Every row comes from one small tree of marks. Brackets hold a mark, then the marks that hang from it, in alphabetical order. Every link used is in the known rows. Which tree was each row made from?
Known rows:
(peduv (riput (ruvi gera (resub gasi sede))) zuza): 1.612,-1.334,5.369,0.389,-3.365,1.850,3.220,3.719,-2.554,0.070,5.123,-0.639,-2.737,1.636,2.035,-0.920,-0.599,-2.733,-4.182,2.211,-3.851,-2.783,4.820,1.965,1.283,1.657,1.020
(zuza (peduv (riput (ruvi gera)))): 1.321,1.531,5.286,2.714,2.100,-0.226,1.910,5.130,-4.367,1.683,5.178,-2.315,-1.107,0.813,1.983,-0.191,-0.154,-4.477,-0.298,0.396,-4.655,-2.046,2.655,-0.855,2.156,1.811,-1.900
(sifaf (gasi vimo)): 0.160,1.087,-0.955,-2.225,0.615,0.045,1.918,4.973,-6.341,-0.242,1.461,-1.599,-0.274,1.519,0.852,-3.343,2.219,-4.193,1.595,-1.018,-4.378,-0.986,1.141,3.509,2.578,1.151,-2.450
(nataguf (zepoz (riput (ruvi gera resub)))): 0.831,1.924,3.601,1.225,1.029,-1.035,-0.513,4.723,-4.540,1.312,6.484,-2.765,-2.012,1.175,-0.869,-1.770,-0.514,-4.931,-1.633,1.310,-2.420,-3.377,0.225,1.027,0.510,1.890,-2.267
(zepoz nataguf riput): 0.097,1.359,0.244,-0.194,1.481,-1.240,2.227,3.264,-5.103,0.788,4.854,-2.647,-0.845,-2.031,-0.570,-6.280,1.735,-2.216,-3.101,-1.759,-2.060,-4.261,1.031,1.193,1.816,1.044,-2.788
(favun (gera (ruvi (resub gasi sede)) ziki)): -1.660,-1.566,0.570,-1.505,-4.365,3.903,1.464,2.838,-6.182,-1.009,3.635,2.394,0.159,1.581,1.708,-3.625,-0.622,-1.883,-4.424,0.776,-3.445,0.623,3.946,3.938,2.087,1.305,0.029
(gera favun (ruvi (resub sede))): -1.707,0.656,-1.474,-1.346,-2.771,-3.136,-0.139,2.372,-5.307,-1.518,4.234,2.566,0.701,0.645,1.430,-3.981,1.668,-0.244,-4.456,0.435,-3.481,-3.921,3.512,3.340,2.457,0.503,-4.043
(favun (gera (ruvi (resub sede)))): -0.884,-1.045,0.559,-0.197,-3.535,-0.853,-0.013,0.477,-6.096,-0.655,3.149,1.806,-0.588,1.843,1.685,-2.416,0.189,-1.811,-2.746,0.951,-4.712,-2.814,3.634,2.637,0.865,0.501,-2.638
(nataguf (zepoz (riput (ruvi (gera ziki) resub)))): 0.061,2.785,3.734,0.289,1.411,1.544,-0.727,6.635,-4.575,1.575,7.373,-2.514,-1.446,0.994,-0.522,-2.402,0.176,-4.350,-3.247,1.809,-1.055,-1.046,0.254,0.745,0.902,2.485,-1.971
(ruvi (gera favun) (resub (gasi vimo) sede)): 0.881,-0.827,0.223,-3.188,-2.919,-0.609,2.596,3.712,-5.075,-0.108,3.106,1.194,-1.458,0.153,1.315,-4.617,-2.061,-2.496,-5.639,1.989,-2.955,-2.210,2.552,4.406,3.266,2.892,-0.711
(nataguf zepoz): -0.638,2.280,1.344,1.332,1.058,-3.404,0.621,2.538,-5.213,-0.403,3.137,-1.814,-0.743,1.494,0.495,-4.098,1.498,-3.844,1.428,-0.320,-3.109,-3.700,1.709,2.315,-0.013,1.046,-1.943
(ruvi (resub gasi sede)): -0.596,-2.169,2.098,-1.826,-4.069,-0.622,2.509,2.428,-4.598,-1.573,3.303,1.537,-0.990,-0.477,1.065,-4.198,0.004,-1.766,-4.355,0.331,-4.006,-2.702,2.981,5.991,-0.807,1.108,0.143
(gera favun (ruvi (resub (gasi vimo) sede)) ziki): -2.277,1.166,-2.167,-4.139,-3.342,2.908,1.379,4.286,-5.112,-1.550,2.914,3.350,0.803,1.359,1.994,-4.744,0.487,-1.812,-4.362,-0.431,-1.669,-0.401,3.897,4.195,4.513,1.753,-0.948
(ziki (gera ruvi)): -1.452,1.760,-0.296,-1.187,-0.430,0.790,1.228,1.673,-7.264,0.350,1.077,-1.342,1.900,1.354,0.675,-1.672,2.572,-3.982,0.347,-1.171,-3.893,-1.996,3.845,1.910,3.832,-0.905,-3.150
(zuza (peduv (riput ruvi))): -0.162,1.823,3.845,2.919,1.744,-1.204,2.162,4.426,-3.703,0.488,5.099,-0.682,-0.225,1.140,2.324,-1.001,0.994,-4.656,1.932,-1.589,-5.000,-2.553,2.769,-0.470,0.988,0.578,-1.818
(peduv (riput ruvi)): 0.509,2.194,2.159,2.758,1.086,-1.332,2.295,4.120,-3.854,0.057,4.271,-1.305,-1.149,1.586,1.813,-1.514,2.378,-4.273,2.068,-0.521,-4.410,-2.986,2.590,-1.244,0.904,0.020,-1.793
(kabez (zuza peduv)): -1.057,0.128,2.192,0.812,1.241,-1.405,0.278,3.026,-2.967,1.155,2.947,-2.425,1.412,0.856,2.402,-2.800,0.223,-2.569,-1.947,-0.857,-4.046,-2.477,1.630,3.245,1.916,-0.526,-2.473
(resub (gasi vimo) (sede sifaf)): -1.629,-0.555,-0.361,-1.896,-1.188,-0.706,4.134,0.597,-6.170,-0.692,0.889,0.954,-1.999,0.933,2.780,-2.355,-0.541,-3.204,0.387,-1.585,-3.708,-2.193,4.430,4.302,1.878,0.324,0.581
(sifaf gasi): -0.090,0.137,-0.275,-0.732,0.306,-1.204,1.846,5.496,-6.737,-0.518,3.313,-1.783,0.428,0.589,0.320,-3.726,2.653,-2.609,0.107,-0.347,-4.979,-1.136,0.901,3.993,1.834,0.716,-2.855
(gera favun (ruvi resub) ziki): -2.091,2.990,-2.389,-1.706,-0.869,0.026,-0.413,5.802,-4.550,-1.210,5.507,0.620,1.690,0.783,1.261,-4.251,2.391,-0.019,-3.938,-0.098,-1.746,0.021,2.046,2.077,3.710,0.481,-3.443
(favun (gera (ruvi (resub gasi (sede sifaf))) ziki)): -3.073,-1.480,-0.682,-1.080,-3.186,2.543,1.808,2.048,-6.631,-1.083,4.380,2.162,-0.571,1.681,2.814,-1.576,-0.971,-0.627,-2.970,0.008,-3.553,1.413,5.027,4.164,2.103,0.491,0.352
(zuza (peduv (riput (ruvi gera resub)))): 1.094,0.950,5.763,1.777,0.613,-0.200,0.816,5.753,-2.956,1.029,6.526,-1.645,-1.418,0.468,1.884,0.328,-0.556,-3.400,-1.847,0.653,-4.534,-1.686,2.482,0.612,0.494,2.077,-1.489
(favun (gera (ruvi (resub (gasi vimo) sede)) ziki)): -1.510,-0.693,-0.021,-3.080,-4.033,5.014,1.592,2.388,-5.948,-0.664,1.686,2.533,-0.523,2.485,2.288,-3.252,-1.082,-3.458,-2.690,0.014,-2.802,0.708,4.122,3.450,2.920,1.694,0.510
(ziki (gera favun (ruvi (resub (gasi vimo))))): -1.689,1.320,-3.257,-3.770,-2.387,2.014,1.897,3.469,-5.934,-0.632,1.679,0.816,2.214,1.904,0.773,-3.081,-0.134,-4.317,-0.496,-1.697,-3.224,-0.696,3.283,3.682,5.712,0.196,-1.415
(peduv riput zuza): 0.755,1.697,2.135,0.868,0.090,-2.722,2.783,3.512,-2.319,-0.167,4.236,-2.397,-1.389,1.401,2.165,-3.304,2.846,-1.972,-0.099,-0.475,-3.109,-3.108,4.034,-0.493,1.802,0.597,-0.625
(favun (gera (ruvi resub) ziki)): -1.375,1.253,-0.367,-0.591,-1.571,2.141,-0.261,3.827,-5.264,-0.371,4.341,-0.159,0.362,1.983,1.609,-2.752,0.859,-1.853,-2.355,0.437,-2.974,1.159,2.317,1.358,2.098,0.505,-1.988
(riput (peduv zuza) (ruvi gera (resub gasi sede))): 0.975,-1.998,3.469,1.509,-5.191,3.343,4.515,2.041,-3.428,-0.067,3.531,-1.168,-2.843,1.893,1.296,0.720,-2.068,-2.092,-4.092,3.468,-3.195,-3.132,2.936,2.652,-0.031,-1.979,0.882
(zepoz (riput (peduv zuza) (ruvi (resub (sede sifaf))))): -1.669,-0.305,0.641,2.088,-2.363,-1.665,3.425,1.045,-3.034,0.028,6.315,-0.214,-2.990,1.575,2.047,1.451,0.092,-0.853,-1.695,0.542,-2.580,-4.726,3.168,0.601,-1.080,-3.585,-1.005

Which tree is each row?
-2.023,2.501,0.170,-2.055,-1.348,2.178,-0.578,4.551,-4.249,-1.131,4.049,-0.347,0.663,0.752,1.269,-2.593,2.793,-0.681,-3.087,-0.673,-1.822,0.223,2.754,2.841,1.781,0.359,-2.146	(gera (ruvi resub) ziki)
-0.182,1.312,1.411,0.543,0.365,0.784,1.051,3.841,-3.899,0.436,6.380,-1.766,-0.993,-1.133,-0.459,-3.819,0.957,-2.862,-2.780,-1.503,-2.774,-4.067,0.167,1.446,0.059,-0.014,-3.238	(zepoz nataguf (riput (ruvi resub)))
-0.381,0.929,0.658,2.937,-2.073,0.295,2.451,2.900,-3.290,-0.748,4.042,-1.243,-1.603,1.529,0.970,0.841,0.579,-2.544,0.480,0.969,-3.639,-3.013,0.462,0.840,-2.184,-3.115,-1.602	(riput peduv (ruvi resub))
-2.333,-1.441,-0.643,1.985,-2.414,-0.312,2.705,3.571,-6.162,-1.281,5.141,0.585,-1.943,1.713,1.782,2.470,1.103,-0.797,0.224,1.180,-5.397,-2.411,2.460,4.102,-2.114,-2.622,-2.021	(riput peduv (ruvi (resub (sede (sifaf gasi)))))
-1.885,-0.247,0.914,2.636,-3.125,-0.947,3.436,0.230,-3.053,-0.774,4.607,-0.042,-2.873,2.391,3.052,2.548,0.234,-0.460,-0.483,1.242,-3.670,-4.157,3.769,1.758,-1.945,-4.141,-0.991	(riput (peduv zuza) (ruvi (resub (sede sifaf))))
0.263,0.455,-0.007,-2.022,-1.322,1.233,2.229,7.638,-4.597,-0.092,6.236,-1.068,0.166,-0.656,0.584,-5.336,-0.866,-0.754,-6.686,2.304,-1.779,1.530,1.002,3.619,3.789,2.546,-0.596	(ruvi (gera favun ziki) (resub gasi))
-0.570,0.511,3.065,1.698,1.820,-2.169,0.719,4.258,-1.688,1.183,4.296,-2.283,0.587,0.972,2.939,-2.396,1.305,-2.399,-1.252,-1.130,-3.991,-2.895,3.366,1.088,1.955,0.915,-1.235	(kabez (zuza (peduv riput)))
0.396,-0.082,2.706,-2.427,-1.771,3.400,2.108,6.372,-4.383,-0.048,4.686,-2.052,-0.916,-0.688,0.645,-3.613,-0.417,-1.469,-5.840,1.766,-1.903,1.808,1.543,4.426,1.785,2.330,0.644	(ruvi (gera ziki) (resub gasi))
1.095,0.943,1.730,2.399,-0.463,2.318,2.506,4.072,-4.008,1.511,6.298,-4.083,-3.022,-0.934,-0.994,-0.933,-0.509,-1.855,-4.263,1.506,-1.608,-4.160,-0.023,-0.340,-0.101,-1.156,-2.234	(zepoz nataguf (riput peduv (ruvi gera resub)))
0.203,1.691,0.745,3.710,-1.266,0.677,4.030,1.796,-3.277,0.038,2.732,-2.752,-1.467,3.007,1.642,0.285,0.972,-3.142,1.921,0.896,-3.281,-3.619,1.414,-0.905,0.467,-4.232,-1.467	(riput (peduv zuza) ruvi)
-1.928,3.567,-2.818,-0.739,0.632,-0.051,0.675,5.078,-5.924,-0.576,4.218,-0.108,1.978,1.093,1.394,-4.815,2.739,-1.092,-2.161,-0.245,-1.832,-0.349,2.344,0.579,5.417,0.254,-3.852	(gera favun ruvi ziki)
0.328,2.196,0.088,1.963,-1.588,2.221,2.618,6.136,-2.687,0.818,6.670,-2.523,-1.073,2.096,1.527,-0.643,-0.206,-0.697,-4.225,4.280,-1.291,-0.666,0.659,-0.892,2.374,-2.009,-2.096	(riput (peduv zuza) (ruvi (gera favun ziki) resub))
2.125,2.041,3.967,2.324,0.847,0.148,2.598,4.165,-3.055,1.423,4.617,-3.839,-2.224,2.341,2.083,-0.597,1.184,-3.657,-0.377,1.528,-3.556,-2.614,3.315,-2.043,3.040,0.422,-1.362	(peduv (riput (ruvi gera)) zuza)
0.437,3.014,-1.178,2.858,1.825,2.726,3.568,6.544,-5.574,2.421,7.360,-3.523,-1.117,-0.844,-0.482,-3.727,0.096,-1.675,-5.065,2.469,-0.346,-2.583,-0.348,-2.819,3.992,-0.532,-3.401	(zepoz nataguf (riput peduv (ruvi (gera favun ziki))))
0.132,1.917,0.895,1.561,1.892,0.627,2.141,3.330,-5.358,1.081,5.223,-2.405,-0.626,-0.754,-0.337,-4.384,1.298,-4.060,-1.141,-1.634,-2.941,-4.422,0.430,0.005,1.785,-0.406,-3.659	(zepoz nataguf (riput ruvi))
-3.971,0.267,-2.792,-2.185,-2.441,0.386,1.618,3.956,-5.807,-2.005,5.694,3.027,0.805,0.469,2.396,-3.165,0.513,1.108,-4.663,-0.550,-2.365,0.227,4.829,4.887,3.759,0.554,-0.988	(gera favun (ruvi (resub gasi (sede sifaf))) ziki)
-3.186,0.766,-2.921,-0.879,-1.643,-4.391,0.143,1.705,-5.747,-1.631,5.098,2.453,-0.052,0.819,2.505,-1.936,1.264,1.042,-3.021,-0.394,-3.567,-3.223,4.573,3.613,2.479,-0.264,-3.608	(gera favun (ruvi (resub (sede sifaf))))
-0.429,-1.371,1.652,-3.127,-2.212,0.425,2.824,1.893,-5.312,-0.166,2.423,0.080,-3.218,0.289,2.375,-0.942,-2.039,-1.860,-3.472,0.576,-3.146,-1.274,4.175,5.370,1.400,1.881,0.858	(ruvi gera (resub (gasi vimo) (sede sifaf)))
-0.713,-0.217,5.384,1.301,-1.297,-1.601,1.125,3.668,-3.123,-0.328,6.109,2.156,-0.914,0.473,2.732,-0.813,0.612,-3.150,-1.959,-0.479,-5.275,-3.891,4.019,2.015,-1.469,1.548,-1.711	(zuza (peduv (riput (ruvi (resub sede)))))
0.209,0.278,4.101,1.035,-2.500,-1.140,1.675,2.595,-1.890,-0.600,5.463,0.645,-2.024,1.938,2.765,-1.205,1.939,-2.409,-1.950,0.671,-4.160,-4.481,4.758,0.819,-0.711,0.204,-1.236	(peduv (riput (ruvi (resub sede))) zuza)
-0.025,3.846,-0.206,3.767,2.210,-0.018,2.139,6.765,-5.669,2.021,7.343,-2.750,-1.238,1.792,-0.560,-2.532,-0.194,-3.885,-1.797,3.266,-0.282,-2.485,-0.343,-2.966,3.174,0.206,-2.503	(nataguf (zepoz (riput peduv (ruvi (gera favun ziki)))))
0.269,1.781,0.189,-1.723,-0.072,-0.821,0.595,7.178,-4.451,0.452,6.570,-1.348,-0.078,-0.625,1.056,-4.682,0.647,-0.154,-6.629,2.955,-1.708,0.408,0.799,2.099,2.966,2.241,-2.921	(ruvi (gera favun ziki) resub)
-0.661,-0.395,1.783,2.342,-3.662,-0.117,2.535,1.489,-4.093,-0.794,3.555,0.945,-1.893,1.260,1.464,0.435,0.529,-2.142,-1.694,1.916,-3.946,-4.668,1.997,1.884,-2.933,-2.650,-1.750	(riput peduv (ruvi (resub sede)))
0.510,2.343,-0.336,-0.681,1.360,-0.822,1.688,6.577,-5.870,1.131,5.301,-1.994,0.223,-0.333,1.106,-5.271,0.926,-1.310,-5.012,2.735,-1.796,0.085,1.046,0.610,4.666,1.965,-3.213	(ruvi (gera favun ziki))
-2.140,0.656,0.421,-4.523,-3.828,5.101,1.292,3.109,-4.909,-1.449,1.405,2.419,-0.238,1.360,1.936,-3.130,0.857,-2.451,-3.609,-1.012,-1.738,-0.120,4.511,4.875,2.575,1.587,0.325	(gera (ruvi (resub (gasi vimo) sede)) ziki)
-3.716,-0.890,-2.901,-2.361,-2.997,-1.105,2.275,1.793,-7.407,-1.120,4.032,2.676,1.661,0.694,1.782,-1.868,-0.079,-1.131,-2.879,-0.695,-4.284,-1.617,5.735,5.433,4.171,-0.472,-1.709	(ziki (gera favun (ruvi (resub gasi (sede sifaf)))))
0.088,1.681,5.250,2.345,2.853,3.396,0.329,6.792,-2.387,2.911,5.565,-3.516,0.325,1.669,3.209,-0.367,0.312,-3.486,-3.091,1.417,-3.039,-0.072,2.764,-0.691,3.614,1.431,-1.656	(kabez (zuza (peduv (riput (ruvi (gera ziki))))))
-0.087,-0.985,1.054,-2.675,-2.894,0.857,2.291,6.179,-5.446,-0.212,5.801,1.139,-0.251,-1.043,1.161,-5.641,-0.832,-0.379,-8.903,3.387,-2.155,-0.094,2.478,4.686,2.863,3.091,-0.823	(ruvi (gera favun ziki) (resub gasi sede))
-1.904,-1.195,-0.534,-0.872,-0.054,-2.942,2.181,3.357,-7.864,-0.781,3.794,0.161,-0.731,0.325,1.838,-2.096,2.194,-1.039,-0.733,-0.109,-5.485,-1.994,3.571,5.288,1.004,0.528,-2.707	(resub (sede (sifaf gasi)))
0.768,2.334,2.648,2.595,0.476,-0.811,2.842,3.516,-2.472,0.174,4.491,-2.199,-1.310,2.637,2.306,-1.387,2.361,-3.896,1.898,-0.452,-3.936,-3.259,3.437,-1.692,1.871,-0.651,-1.362	(peduv (riput ruvi) zuza)
-0.353,1.166,4.399,1.915,0.264,-1.173,1.047,4.987,-2.355,-0.201,6.459,-0.071,-0.565,0.792,2.262,-0.483,0.614,-3.482,0.216,-1.397,-4.946,-2.267,2.494,1.091,-0.675,0.874,-1.554	(zuza (peduv (riput (ruvi resub))))
